Every row comes from one small tree of marks. The marks that hang from a mark follow it in brackets, in the order of their numbers. Every link used is in the known rows. Which tree was each row made from?
Known rows
K926(K124(K771(K577(K912(K666)))) K605(K566)): [ 4.43 -1.45  2.65 -2.92  3.55 -0.14  5.55 -2.40  5.25 -6.47  2.96  2.73
  6.98  2.80  2.33 -3.36  1.10 -0.29  2.13 -1.04  2.04 -3.52  1.18 -1.74
  0.27  0.50 -1.29 -2.67  4.66  1.29]
K926(K124(K771(K577)) K605): [ 3.93  0.26  0.61 -1.85  4.16  0.34 -0.41 -1.79  3.10 -4.47  2.67  2.68
  4.15  0.89  0.94 -3.93  2.00  1.43  0.72 -2.28  2.52 -4.93  1.18 -1.83
 -0.74 -1.75 -3.49 -3.36  2.24 -0.97]
K257(K289): [ 0.83 -4.64  1.27 -1.15  2.90  1.03 -0.83 -1.75 -0.92 -1.96  0.09  1.38
  2.71  0.56 -1.67 -3.29  1.74  0.94 -0.45 -0.10  1.04 -1.54  2.25 -3.37
  0.79 -1.53 -0.09 -3.10  1.76  0.62]
K771(K577(K912(K359(K926) K666))): [ 0.56 -6.37 -0.15  1.40  2.06  0.23  3.60 -0.86 -1.15 -3.73  0.13  0.59
  0.55  2.55 -4.71 -2.41  3.42  0.44 -0.10 -2.15 -0.54  0.03 -1.01 -2.34
  0.19 -2.27  1.30 -2.72  3.36  3.93]
K359(K926): [-2.44 -3.06  0.96  4.14  3.28  0.79  0.22 -1.40 -0.45 -2.31  0.88  1.12
  1.47  0.21 -2.44 -1.20  1.61  1.74  0.66 -0.24 -0.61  1.25  0.38 -2.85
 -0.08 -2.05  1.64 -1.16  2.42  0.70]
K289(K257 K566(K605)): [ 0.85 -4.25  1.72  2.29  2.72 -1.67 -0.51 -3.96  0.10 -3.01  1.97  1.27
  3.74 -2.73  2.41 -5.56  1.20 -1.02  0.96 -1.77  1.14 -3.22  0.51 -5.26
  1.43  1.13  2.57  0.38  0.38  4.18]
K746(K771(K577)): [ 1.60 -4.22 -0.57 -0.41  2.57 -0.32 -1.79  0.42  3.02 -3.56 -0.20  3.13
  1.41 -0.17 -4.20 -3.27  1.55  2.36  1.06 -1.87  0.35 -3.14 -1.40 -0.79
 -0.34 -1.23 -1.69 -3.43  0.28 -0.96]
K577(K912(K359(K771 K926(K124 K605)) K666)): [-2.01 -1.05  0.51  2.45  4.96  1.79  5.40  1.70 -1.02 -4.66  1.82  1.72
  3.44  1.71  2.02 -0.86  4.07 -3.80 -0.76 -1.68  2.44  0.17 -0.31 -4.56
 -0.12 -2.39  0.43 -3.28  4.44  2.11]
K124(K771(K577(K912))): [ 3.67 -5.65 -0.28 -0.41  2.50 -0.26  0.46 -3.37  1.33 -2.87 -0.03  2.13
  1.16  1.78  0.05 -3.39 -0.15  1.02  3.74 -3.74 -1.17 -4.23 -0.40 -0.59
 -0.73 -0.83 -0.90 -1.35  1.24  1.18]
K359(K926(K124(K771) K605)): [-0.65  0.70  1.41  2.01  4.85  1.62  0.52 -0.83  1.77 -5.38  3.27  1.96
  4.19  0.00  1.07 -3.48  1.66  0.25  0.77 -0.64  2.18 -0.64  0.77 -3.79
 -0.97 -1.60 -1.24 -2.13  3.40 -1.39]
K771(K577(K912(K359(K926(K605(K566))) K666))): [ 0.85 -4.36  1.59 -0.01  1.17 -0.15  3.80 -2.69  1.69 -5.30  1.76  1.73
  5.55  2.75 -2.22 -0.23  3.59 -1.35  1.48 -1.78  0.66 -0.76  1.70 -3.25
  1.37  0.58  0.55 -2.81  5.24  3.04]
K359(K771(K577(K912)) K926(K605)): [-1.80 -4.06 -2.38  1.48  4.79  0.01  1.73 -3.81  0.66 -3.41  0.11  2.34
  3.99  1.92  2.06  0.64  2.09 -1.90  3.77 -6.12 -0.75 -3.10  1.64 -2.71
 -0.39 -2.79 -0.55 -1.19  2.98  0.54]
K566(K605): [-0.51 -2.55  1.36  2.65  2.90 -0.28 -0.41 -1.78 -0.84 -2.76  2.04 -0.62
  2.91 -0.95 -0.24  0.81  0.61  0.22  0.31 -3.00  1.30 -1.35  1.54 -2.54
  1.17 -0.54  2.07 -0.59  0.27  3.09]
K359(K771(K577) K926(K124 K605(K566))): [-1.02  0.91  0.03  3.28  5.14 -0.41  0.64 -2.55  4.29 -4.21  1.80  3.62
  7.04  2.45  1.18 -0.40  3.74  0.48  1.54 -1.80  0.83 -0.82  2.57 -3.59
 -0.13 -4.44 -0.06 -3.56  6.39 -0.84]
K912(K359(K926) K577 K666): [-0.31 -5.28  2.64  1.21  3.59  0.50  6.38  0.67 -0.11 -2.95  0.10  0.10
  1.33 -0.03 -4.14 -3.01  4.43  0.44 -3.95 -0.03  1.16  4.28 -1.23 -3.80
  0.91  0.39  3.21 -4.74  3.67  2.19]
K771(K577(K912(K359(K926(K605)) K666))): [ 0.47 -4.91 -0.19 -0.88  2.30  0.60  3.61 -1.51 -0.65 -4.94  1.40  0.83
  3.38  1.89 -2.64 -1.05  3.67 -1.50  0.34 -3.40  1.15 -1.67  0.67 -3.18
  0.57 -0.44 -0.54 -2.56  3.00  2.98]
K926(K124(K771(K577(K912))) K605(K566)): [ 4.61 -0.76  1.67 -1.27  3.44 -0.66  1.02 -4.84  4.65 -5.41  3.17  3.46
  6.77  3.02  2.19 -2.79  0.37 -0.49  3.98 -2.31  1.76 -4.21  1.77 -1.23
 -0.03 -0.74 -2.73 -2.45  4.00 -0.04]
K771(K577(K912(K359(K926(K605(K566)))))): [ 1.05 -3.62  0.64  1.63  0.97 -0.77 -0.61 -4.94  0.99 -4.27  1.88  2.42
  5.57  2.76 -2.36  0.24  2.84 -1.39  3.16 -3.07  0.41 -1.19  2.26 -2.74
  0.95 -0.67 -0.94 -2.53  4.44  1.58]
K359(K771(K577) K926): [-2.01 -4.14 -1.75  4.18  4.19 -0.26  0.17 -0.98  1.04 -1.55 -1.43  2.49
  1.14  1.43 -1.21 -0.98  3.20  1.97  1.26 -3.00 -2.08 -1.01  0.30 -2.83
 -0.93 -4.60  1.74 -2.43  3.78  0.37]
K257(K289(K566)): [ 1.56 -5.12  2.41 -1.56  3.81  0.42 -0.85 -2.92 -0.45 -2.46  0.65  1.84
  3.30 -0.28 -0.09 -7.33 -0.20  0.28  0.08  1.22  0.94 -1.94  2.54 -4.60
  0.75 -0.56  0.80 -2.17  1.46  0.07]
K912(K359(K771 K926(K605)) K577 K666): [-1.73 -4.00  1.43  0.06  4.71  0.89  7.06  1.62  0.66 -3.07 -0.46  1.54
  3.51 -0.99  1.03 -0.76  5.44 -2.76 -3.26 -2.41  1.73  2.07  0.13 -5.08
  0.73  1.44  2.46 -5.13  4.22  0.83]
K124(K771(K577(K912(K359(K926) K666)))): [ 1.68 -7.22  0.02  1.05  1.74  0.26  3.39  0.12  0.19 -4.70 -0.47  1.34
  0.10  2.14 -3.07 -4.66  2.85  0.47  1.06 -2.17 -1.00 -1.21 -2.05 -2.89
 -0.76 -0.82  1.37 -3.12  3.71  2.89]
K926(K124): [ 1.10  0.51  1.84  2.29  4.14  0.90  0.46 -0.89  0.13 -1.98  2.44  1.46
  2.23  0.75 -1.06 -2.32  1.43  1.57 -0.92  0.82  2.01 -0.42  0.12 -1.59
  0.11 -3.30 -0.62 -2.43  1.89  0.86]
K912(K359(K771 K926(K124 K605)) K577 K666): [-1.02 -0.84  1.92  0.89  6.69  0.98  7.43  1.98  1.10 -4.16  1.19  1.64
  4.08  0.07  0.93 -2.29  5.87 -2.39 -4.41 -1.31  3.68  2.75 -0.21 -5.09
  0.26 -1.41  1.37 -5.90  5.21  0.49]

Write each row's tree
[ 1.17 -1.74  0.06 -0.23  4.26  0.83  3.90 -1.35 -0.07 -5.88  3.20  0.88
  4.04  2.89 -2.72 -2.60  4.16 -1.26 -1.06 -2.34  2.92 -0.86  0.17 -3.02
  0.25 -3.07 -1.75 -3.36  3.89  2.84] => K771(K577(K912(K359(K926(K124 K605)) K666)))
[-1.18 -5.08 -0.67  3.24  2.55  0.30  2.90  2.82  0.04 -1.97 -1.97  1.88
 -0.06  1.32 -2.78 -1.78  5.56  1.33 -1.77 -1.35 -1.10 -0.35 -0.99 -3.96
 -0.43 -3.11  2.84 -4.41  4.88  2.37] => K912(K359(K771(K577) K926) K666)
[-1.47  0.54 -1.50  2.45  6.24  0.34  0.70 -1.51  1.88 -3.66  1.75  2.60
  4.55  1.71  0.66 -1.11  3.98  0.50  0.26 -3.30  1.13 -1.76  1.65 -3.43
 -0.91 -5.48 -1.28 -3.11  4.23 -0.85] => K359(K771(K577) K926(K124 K605))
[ 3.43 -5.82  0.62 -1.00  1.15 -0.09  3.51 -0.57 -0.94 -2.43  0.08  0.99
  0.57  2.12 -3.28 -1.92  2.89 -0.06 -0.21 -1.92  0.40 -2.54 -0.75 -1.29
  0.72 -0.74  0.25 -3.08  1.86  4.34] => K771(K577(K912(K359 K666)))
[ 4.35  0.74  2.34 -0.86  2.95 -0.34 -0.32 -2.92  5.27 -4.76  3.05  3.60
  6.71  1.72  1.26 -3.09  1.85  1.48  1.92 -0.72  2.10 -3.68  2.17 -2.01
 -0.11 -0.54 -2.29 -3.66  4.43 -1.09] => K926(K124(K771(K577)) K605(K566))
[ 1.91 -3.85 -0.95  2.38  1.48 -0.41 -1.62  0.58 -0.69  0.42 -1.81  3.03
 -0.15  1.19 -1.34 -0.90  4.33  0.71 -0.15 -2.74 -0.69 -3.36 -0.11 -2.40
 -0.16 -2.93  0.41 -4.67  2.70  1.46] => K912(K359(K771(K577)))
[ 0.62 -4.02 -0.65  1.32  4.35  0.53  2.85  2.23  1.61 -7.02  1.58  2.04
  1.45  2.41 -6.17 -5.95  3.31  0.35 -0.94 -1.10  2.06  0.35 -3.78 -2.26
 -0.83 -3.84 -1.17 -4.64  3.01  1.47] => K746(K771(K577(K912(K359(K926(K124)) K666))))
[ 1.77 -4.74  0.01  0.70  1.58  0.13  2.65  3.08  0.11 -0.74 -2.05  2.35
  0.03  0.93 -1.24 -1.43  5.03  0.79 -1.97 -1.31 -0.27 -2.82 -0.73 -2.71
  0.00 -1.65  1.86 -4.94  3.34  2.80] => K912(K359(K771(K577)) K666)
[ 0.66 -1.80  2.00  0.60  3.62  2.03  4.39  1.04 -0.08 -6.57  3.16  1.23
  3.31  1.13  0.68 -4.12  2.73 -2.45 -0.15 -0.74  2.91 -0.35 -1.03 -4.19
 -0.34 -0.11 -0.86 -2.95  3.90  1.61] => K577(K912(K359(K926(K124(K771) K605)) K666))
[-1.07 -2.24 -2.11  4.33  6.58 -0.33  2.02 -2.84  0.72 -3.24  0.75  2.36
  2.20  3.61 -0.41 -2.33  2.07  0.18  2.03 -3.93 -0.56 -0.61 -0.44 -1.97
 -1.17 -7.43  0.19 -2.11  4.23  1.02] => K359(K771(K577(K912)) K926(K124))
[ 1.94 -1.17  0.96 -0.36  3.40  1.11  2.16  1.65  2.03 -6.16  2.33  1.82
  3.09  0.95 -2.12 -5.19  4.96  1.05 -1.87 -0.68  2.77 -1.57 -0.31 -4.08
 -0.66 -1.82 -1.25 -5.04  4.67  0.70] => K912(K359(K926(K124(K771(K577)) K605)) K666)
[ 1.58 -4.97  2.30  0.46  0.90  1.01  4.10  0.78 -2.28 -2.08  0.48  0.58
  0.40  0.91 -1.39 -1.14  1.97 -1.45 -0.49 -0.22  0.83 -0.88 -1.08 -1.96
  1.05  0.99  1.23 -2.70  1.57  4.35] => K577(K912(K359 K666))
[ 2.16  1.18  2.08 -0.48  3.85  1.49  0.26 -0.56  1.79 -4.11  3.12  2.46
  4.14 -0.36  2.66 -3.15  1.11 -0.04  0.32 -0.46  2.98 -3.12  0.79 -2.56
 -0.38 -0.16 -2.40 -2.66  1.86 -0.94] => K926(K124(K771) K605)
[-1.98 -2.57  0.73  4.69  4.90  1.45  5.29  2.21 -1.51 -3.35  0.60  1.66
  1.03  2.30  0.03 -2.09  3.69 -2.09 -1.24 -0.48  1.01  1.74 -1.97 -3.81
 -0.44 -4.20  2.31 -3.51  4.85  3.13] => K577(K912(K359(K771 K926(K124)) K666))
[-1.69 -5.40  1.43  2.50  4.59  0.50  7.08  2.18  0.31 -1.99 -1.77  1.28
  0.81 -0.18 -1.12 -2.07  5.12 -0.79 -3.41 -1.17  0.23  3.72 -1.49 -4.41
  0.27 -0.46  4.38 -5.17  4.62  1.66] => K912(K359(K771 K926) K577 K666)
[ 3.24 -6.39  0.60 -2.20  2.78  0.12  4.84 -1.02  1.96 -3.92 -0.38  1.55
  1.13  1.68  0.11 -3.91  0.43  1.16  2.11 -2.37 -0.80 -3.73 -1.12 -0.98
 -0.41  0.42  0.38 -1.83  1.93  2.52] => K124(K771(K577(K912(K666))))
[ 1.26 -3.90  0.05  1.14  5.53  0.55  5.50 -0.92  2.42 -6.16  1.62  1.26
  2.13  2.99 -1.52 -5.96  1.34  1.82  1.01 -1.42  0.19 -0.44 -1.65 -2.06
 -1.38 -3.98  0.34 -2.03  4.30  1.82] => K359(K926(K124(K771(K577(K912(K666))))))
[-1.58 -4.38  0.41  0.77  3.86 -0.40  6.37 -2.33  3.66 -4.82  0.08  2.72
  6.37  2.61  2.48  1.07  2.56 -1.67  3.15 -3.15 -0.92 -1.42  1.81 -3.26
  0.73 -0.37  2.03 -1.65  5.76  1.83] => K359(K771(K577(K912(K666))) K926(K605(K566)))
[ 1.01 -3.17 -1.49  2.96  4.05 -0.14 -1.59 -0.16  1.10 -5.91  1.78  2.79
  1.46  2.68 -6.37 -5.29  2.69  0.10  0.75 -2.41  1.77 -0.27 -3.20 -1.85
 -1.20 -5.45 -2.64 -4.28  2.36  0.37] => K746(K771(K577(K912(K359(K926(K124))))))
[ 1.03 -4.84  2.29  0.14  3.54  0.21  6.86  2.50  0.23 -0.61 -1.91  1.61
  0.89 -0.47  0.43 -1.76  4.54 -1.22 -3.87 -0.99  1.01  1.14 -1.35 -3.36
  0.79  1.04  3.17 -5.72  3.24  2.04] => K912(K359(K771) K577 K666)
[ 0.79 -5.85 -0.61 -0.28  3.86 -0.13  5.85 -0.35  0.95 -1.96 -1.70  2.01
  1.25  2.15  1.52 -0.74  1.95 -0.27  1.32 -3.38 -1.28 -3.32 -0.45 -1.58
  0.02 -1.87  1.60 -1.99  2.48  3.07] => K359(K771(K577(K912(K666))))
[ 1.62 -6.59 -0.19 -2.42  3.27  0.13  4.05  0.93  2.94 -5.27 -0.25  2.32
  1.75  0.93 -2.94 -3.51  0.62  0.45  1.52 -2.22  0.38 -3.07 -2.55 -0.51
 -0.07  0.12 -0.88 -2.44  0.33  1.48] => K746(K771(K577(K912(K666))))
[ 1.98 -4.85 -1.01  0.26  1.60  0.18 -1.08 -2.87  0.08 -4.77  1.03  2.05
  2.48  1.70 -1.06 -2.73  2.41 -1.41  3.15 -4.82  0.25 -3.59  0.51 -2.91
 -0.47 -0.46 -2.00 -2.39  2.71  0.82] => K124(K771(K577(K912(K359(K926(K605))))))
[-2.02 -4.90 -1.43 -0.30  4.94  0.59  6.18 -1.28  1.28 -4.56 -0.22  1.78
  4.03  1.65  2.14  0.31  2.69 -1.84  2.02 -4.73 -0.51 -2.40  0.89 -3.11
 -0.08 -1.53  0.70 -1.31  3.45  1.86] => K359(K771(K577(K912(K666))) K926(K605))
[ 0.47 -2.07  2.75  1.87  5.67  0.70  6.77  0.89  0.58 -3.89  1.89  0.24
  2.07  0.89 -4.24 -4.71  4.79  0.71 -5.23  1.04  3.02  5.15 -1.55 -3.86
  0.41 -2.34  2.10 -5.46  4.45  1.84] => K912(K359(K926(K124)) K577 K666)
[ 2.23 -5.69  0.44 -1.66  3.05  0.04  5.37 -2.00  0.68 -2.97  0.25  0.83
  1.67  2.14 -1.45 -1.67  1.17  0.79  0.98 -2.31 -0.41 -2.59 -0.04 -0.67
  0.56 -0.90  0.40 -1.50  1.47  3.46] => K771(K577(K912(K666)))
[-3.05 -0.15 -0.05  6.01  5.98  0.99  1.36  0.49  0.29 -2.27  0.76  2.32
  1.76  1.26  0.54 -1.67  2.59  0.91 -0.32 -0.36  0.21  1.33 -0.31 -3.46
 -0.98 -5.62  1.71 -2.66  4.31 -0.06] => K359(K771 K926(K124))
[ 1.26 -1.63 -0.32  2.99  4.95  0.19 -0.44 -1.44  2.49 -4.60  1.53  2.24
  1.79  1.93 -2.66 -5.84  2.19  3.69  0.69 -1.05  0.12 -0.57 -0.82 -2.38
 -1.68 -5.09 -0.55 -3.07  4.03 -0.62] => K359(K926(K124(K771(K577))))
[ 1.72 -2.86  3.19  1.37  5.34  0.91  6.52  1.89  1.82 -4.81  1.37  0.87
  1.37  0.41 -2.61 -7.01  4.15  0.91 -4.08  0.96  2.50  4.12 -2.55 -4.12
 -0.47 -0.99  2.09 -5.74  4.86  0.89] => K912(K359(K926(K124(K771))) K577 K666)
[-0.61 -0.25  1.35  5.47  3.26  0.94 -1.06  0.21 -1.51 -2.72  2.46  1.22
  1.01  1.33 -4.27 -3.02  3.61  1.09 -1.97  0.97  1.90  2.08 -0.62 -3.52
 -0.23 -4.66  0.30 -3.88  3.76  1.27] => K912(K359(K926(K124)))
[ 1.50 -0.87 -0.76  1.30  4.10  0.12 -0.31 -3.64 -0.72 -4.89  3.58  1.51
  3.90  3.10 -2.69 -2.12  3.49 -1.21  0.73 -3.66  2.49 -1.70  0.88 -2.53
 -0.10 -4.31 -3.21 -3.07  3.25  1.54] => K771(K577(K912(K359(K926(K124 K605)))))
[-0.50 -0.53 -0.50  1.54  4.57  0.87  3.18  2.50  1.00 -4.29  1.12  2.24
  3.21  1.69 -0.66 -1.93  6.26 -0.24 -2.64 -1.68  2.33 -1.22  0.23 -4.58
 -0.37 -3.98 -0.12 -5.13  5.35  1.10] => K912(K359(K771(K577) K926(K124 K605)) K666)
[ 5.73 -0.88  1.83 -0.67  1.54 -0.47 -0.67 -3.29  2.94 -4.81  2.99  3.61
  5.70  2.98  0.69 -3.12  2.10 -1.46  2.69 -2.15  2.44 -4.00  1.05 -1.88
  0.33 -0.57 -3.06 -4.02  4.31  0.83] => K926(K124(K771(K577(K912(K359)))) K605(K566))
[-2.77 -4.28  0.29  1.88  3.13  1.57  5.02  1.13 -1.56 -3.82  0.04  1.59
  2.61  0.77  2.22  0.66  3.51 -4.10  0.45 -2.79  0.73 -0.71  0.09 -4.55
  0.40  0.27  1.46 -2.49  3.48  2.56] => K577(K912(K359(K771 K926(K605)) K666))
[ 2.69  0.06  1.52  2.29  2.10 -0.29 -2.00 -1.54  3.71 -5.46  2.84  3.22
  5.50  2.22 -1.91 -3.83  4.02  0.93  0.93 -0.38  2.03 -1.18  1.39 -3.84
 -0.38 -2.12 -1.55 -4.94  6.32 -0.68] => K912(K359(K926(K124(K771(K577)) K605(K566))))
[ 3.13 -5.81 -1.03 -0.25  1.32 -0.45 -2.07 -0.11  0.56 -3.60 -0.01  2.99
  0.33  1.24 -4.87 -3.28  1.80 -0.56  1.97 -3.40  0.59 -3.61 -2.49 -0.65
 -0.11 -1.05 -2.50 -3.94  0.08  1.03] => K746(K771(K577(K912(K359))))
[-0.88 -4.20 -1.78  4.74  2.39 -0.19 -1.50  0.32 -0.70 -1.04 -1.60  2.52
 -0.05  1.57 -2.85 -1.27  4.82  1.33  0.11 -2.72 -1.43 -0.87 -0.41 -3.43
 -0.69 -4.37  1.49 -4.17  4.07  1.10] => K912(K359(K771(K577) K926))
[ 0.10 -4.42  1.75  2.82  3.45 -0.28  1.97 -1.88 -0.74 -1.80  0.37  0.69
  1.24 -0.10 -4.24 -2.54  3.64  0.32 -2.21 -1.39  0.87  3.65 -0.61 -3.32
  0.52 -0.98  1.81 -4.37  3.00  0.84] => K912(K359(K926) K577)
